Every row comes from one small tree of marks. Brackets hold a mark, then the marks that hang from it, in the order of their numbers. Every link used is in the known rows. Which tree was each row made from?
Known rows:
(j897 j46 j182 (j531 (j884 j263))): [ 0.00  0.20 -0.11  0.14  0.05 -0.12  0.10  0.13  0.27  0.30 -0.09 -0.10
  0.08 -0.29  0.15  0.10  0.05 -0.17 -0.09  0.00]
(j531 (j884 j263) (j897 j46 j182) j935): [-0.19 -0.01  0.04 -0.15 -0.11 -0.19  0.12  0.01  0.30  0.45  0.12  0.06
 -0.03 -0.11  0.13 -0.06  0.14  0.22  0.24 -0.12]
(j897 j46 j182 j531): [ 0.12  0.25 -0.17  0.14 -0.04 -0.10  0.11  0.07  0.19  0.12  0.02 -0.09
 -0.01 -0.26  0.18  0.20 -0.04 -0.27 -0.11  0.15]
(j884 j263): [-0.09 -0.14 -0.26  0.23  0.14 -0.05 -0.01  0.04 -0.07  0.08 -0.08  0.10
  0.17 -0.14  0.00 -0.10 -0.15  0.17 -0.02 -0.14]
(j263 (j935 (j531 j884 (j897 j46 j182)))): [ 0.08  0.08  0.13 -0.01  0.00  0.09  0.02  0.08 -0.06 -0.01  0.16 -0.05
 -0.06  0.13 -0.06  0.12  0.13  0.05  0.05  0.16]
(j935 (j531 j884 (j897 j46 j182))): [ 0.06  0.03  0.02  0.07 -0.01  0.04 -0.02  0.01  0.06  0.12  0.01 -0.03
 -0.02  0.04  0.11  0.06  0.15 -0.02  0.12  0.09]
(j884 (j263 j935)): [-0.05 -0.07 -0.15  0.14  0.14  0.00  0.02  0.08 -0.11  0.05  0.02  0.07
  0.14 -0.06 -0.09 -0.04 -0.09  0.21 -0.03 -0.10]
(j456 j263 j871): [ 0.07 -0.09 -0.02 -0.12  0.07  0.05 -0.04 -0.11 -0.15 -0.53 -0.16 -0.05
 -0.01 -0.06 -0.21 -0.09 -0.39 -0.02 -0.31 -0.16]
(j897 j46 j182 (j531 (j884 j263) j935)): [-0.02  0.19 -0.02  0.01 -0.03 -0.14  0.13  0.08  0.30  0.30  0.00 -0.07
  0.05 -0.28  0.16  0.06  0.09 -0.13  0.00 -0.08]
(j871 (j456 (j263 (j935 (j531 j884 j897))))): [-0.15 -0.13 -0.02 -0.22 -0.13  0.04 -0.12 -0.08 -0.14 -0.15 -0.20 -0.01
 -0.03  0.16 -0.02  0.07 -0.12 -0.29 -0.12  0.02]
(j456 (j263 (j935 j531)) j871): [ 0.17  0.00  0.12 -0.21  0.10  0.18 -0.04 -0.10 -0.23 -0.57 -0.08 -0.08
 -0.02  0.04 -0.29 -0.01 -0.26 -0.01 -0.27 -0.16]
(j263 (j935 j531)): [ 0.13  0.02  0.06  0.08  0.04  0.15 -0.03  0.05 -0.24 -0.23  0.13 -0.03
 -0.01  0.15 -0.12  0.07  0.02  0.03 -0.02  0.12]
(j935 (j531 (j884 j263) (j897 j46))): [ 0.04 -0.02  0.01  0.10  0.06  0.04 -0.04 -0.05  0.06  0.12 -0.04  0.06
  0.05  0.03  0.09 -0.06  0.16  0.06  0.14 -0.03]
(j456 j263): [-0.02 -0.08 -0.05  0.08 -0.10 -0.08 -0.09 -0.09 -0.12 -0.37 -0.08 -0.02
 -0.07 -0.03 -0.15 -0.11 -0.29 -0.10 -0.17  0.00]
(j456 (j263 (j935 (j531 j897))) j871): [ 0.16  0.00  0.14 -0.25  0.08  0.15 -0.03 -0.12 -0.19 -0.49 -0.06 -0.06
 -0.07  0.08 -0.26 -0.02 -0.22  0.00 -0.23 -0.14]
(j897 j46 j182 (j531 j884 j935)): [ 0.02  0.20  0.03 -0.01 -0.11 -0.13  0.12  0.08  0.28  0.17  0.05 -0.11
 -0.03 -0.20  0.16  0.09  0.08 -0.20 -0.02  0.05]
(j531 (j884 j263) j897 j935): [-0.24 -0.17  0.11 -0.11 -0.06 -0.16  0.01 -0.01  0.13  0.31  0.05  0.09
 -0.05  0.07  0.05 -0.28  0.13  0.25  0.24 -0.13]
(j531 (j884 j263)): [-0.16 -0.18 -0.04  0.20  0.13 -0.07 -0.04  0.11 -0.01  0.08 -0.13  0.00
  0.13 -0.04 -0.03 -0.17 -0.03  0.17 -0.04 -0.09]
(j897 j46 (j531 (j884 j263) j935)): [ 0.01  0.11  0.08  0.03 -0.04 -0.14  0.08 -0.05  0.24  0.05  0.00  0.03
  0.02 -0.16  0.11 -0.13  0.09 -0.13 -0.01 -0.07]

Which tree is each row?
[-0.12 -0.09 -0.12 -0.23 -0.14  0.04 -0.09 -0.06 -0.14 -0.09 -0.17 -0.02
 -0.02  0.10  0.01  0.17 -0.17 -0.31 -0.12  0.03]
(j871 (j456 (j263 (j935 (j531 (j897 j182))))))
[-0.17 -0.07  0.12 -0.13 -0.12 -0.19  0.09 -0.08  0.26  0.27  0.12  0.14
 -0.05 -0.03  0.10 -0.19  0.14  0.23  0.24 -0.11]
(j531 (j884 j263) (j897 j46) j935)
[ 0.01 -0.12 -0.01  0.19  0.14  0.11 -0.10  0.04 -0.09 -0.01 -0.13  0.00
  0.14  0.03  0.00 -0.10  0.08  0.06  0.04 -0.11]
(j935 (j531 (j884 j263)))
[ 0.01 -0.05 -0.12  0.14  0.17  0.08 -0.01  0.05 -0.14  0.04  0.00  0.06
  0.16 -0.03 -0.08 -0.02 -0.02  0.18  0.01 -0.14]
(j884 (j263 (j935 j531)))
[ 0.05  0.16  0.05  0.12  0.04 -0.10  0.07  0.01  0.18  0.02 -0.03  0.00
  0.04 -0.14  0.06 -0.06  0.08 -0.15 -0.11  0.03]
(j897 j46 (j531 (j884 (j263 j935))))
[ 0.13  0.07 -0.10  0.08 -0.04  0.06 -0.01 -0.04  0.01  0.07  0.07  0.02
 -0.04  0.00  0.14  0.13  0.06 -0.05  0.13  0.11]
(j935 (j531 (j897 j46 j182)))
[-0.08 -0.03  0.08  0.04 -0.10 -0.15  0.03 -0.01  0.18  0.09  0.07  0.04
 -0.12  0.04  0.09 -0.09  0.07  0.07  0.08  0.20]
(j531 j884 (j897 j46))
[ 0.10  0.06  0.05  0.00  0.01  0.12 -0.01  0.07 -0.16 -0.03  0.16 -0.04
 -0.07  0.16 -0.07  0.12  0.07  0.04  0.06  0.16]
(j263 (j935 (j531 (j897 j182))))
[-0.15 -0.14 -0.12 -0.18 -0.14  0.01 -0.09 -0.07 -0.18 -0.25 -0.17  0.00
  0.00  0.09 -0.04  0.11 -0.26 -0.29 -0.20  0.03]
(j871 (j456 (j263 j935)))
[ 0.01  0.04 -0.14  0.08  0.12  0.03  0.04  0.04 -0.02  0.19  0.05  0.07
  0.12 -0.09 -0.01  0.07  0.02  0.17  0.06 -0.10]
(j884 (j263 (j935 (j531 (j897 j46 j182)))))
[ 0.02  0.02 -0.04  0.09  0.06  0.03 -0.01  0.01  0.09  0.25 -0.04  0.01
  0.06 -0.03  0.11  0.03  0.16  0.06  0.14 -0.04]
(j935 (j531 (j884 j263) (j897 j46 j182)))
[-0.11 -0.11 -0.08 -0.22 -0.14  0.05 -0.11 -0.11 -0.17 -0.18 -0.17  0.01
 -0.03  0.14  0.00  0.11 -0.17 -0.31 -0.12  0.03]
(j871 (j456 (j263 (j935 (j531 j897)))))
[ 0.08  0.00  0.15  0.07  0.05  0.14 -0.04  0.09 -0.20 -0.20  0.10 -0.06
  0.00  0.18 -0.14  0.03  0.08  0.05 -0.03  0.11]
(j263 (j935 (j531 j884)))
[ 0.12 -0.01  0.20 -0.25  0.09  0.15 -0.04 -0.10 -0.17 -0.47 -0.09 -0.08
 -0.06  0.09 -0.27 -0.06 -0.18  0.01 -0.23 -0.15]
(j456 (j263 (j935 (j531 j884 j897))) j871)
[-0.13  0.06  0.00 -0.02  0.02 -0.14  0.11  0.11  0.23  0.42  0.07  0.00
  0.00 -0.08  0.05  0.04  0.13  0.20  0.10  0.04]
(j531 (j884 (j263 j935)) (j897 j46 j182))
[-0.04  0.05 -0.05 -0.15 -0.25 -0.16  0.12 -0.06  0.19  0.20  0.27  0.07
 -0.17 -0.07  0.16  0.08  0.00  0.07  0.23  0.10]
(j531 (j897 j46 j182) j935)
[ 0.14  0.02 -0.05  0.10 -0.04  0.06 -0.03 -0.10 -0.02 -0.05  0.06  0.07
 -0.05  0.06  0.12  0.03  0.06 -0.04  0.12  0.12]
(j935 (j531 (j897 j46)))
[ 0.06  0.01  0.17  0.01  0.02  0.11 -0.04  0.06 -0.15 -0.08  0.12 -0.03
 -0.07  0.22 -0.10  0.01  0.13  0.06  0.05  0.15]
(j263 (j935 (j531 j884 j897)))
[-0.01 -0.09  0.01  0.11  0.10  0.06 -0.09 -0.01 -0.03  0.15 -0.09  0.03
  0.05  0.10  0.06 -0.13  0.16  0.08  0.14 -0.05]
(j935 (j531 (j884 j263) j897))
[ 0.11  0.03  0.08  0.02  0.01  0.12 -0.03  0.02 -0.19 -0.12  0.16  0.00
 -0.08  0.20 -0.08  0.05  0.07  0.04  0.05  0.16]
(j263 (j935 (j531 j897)))
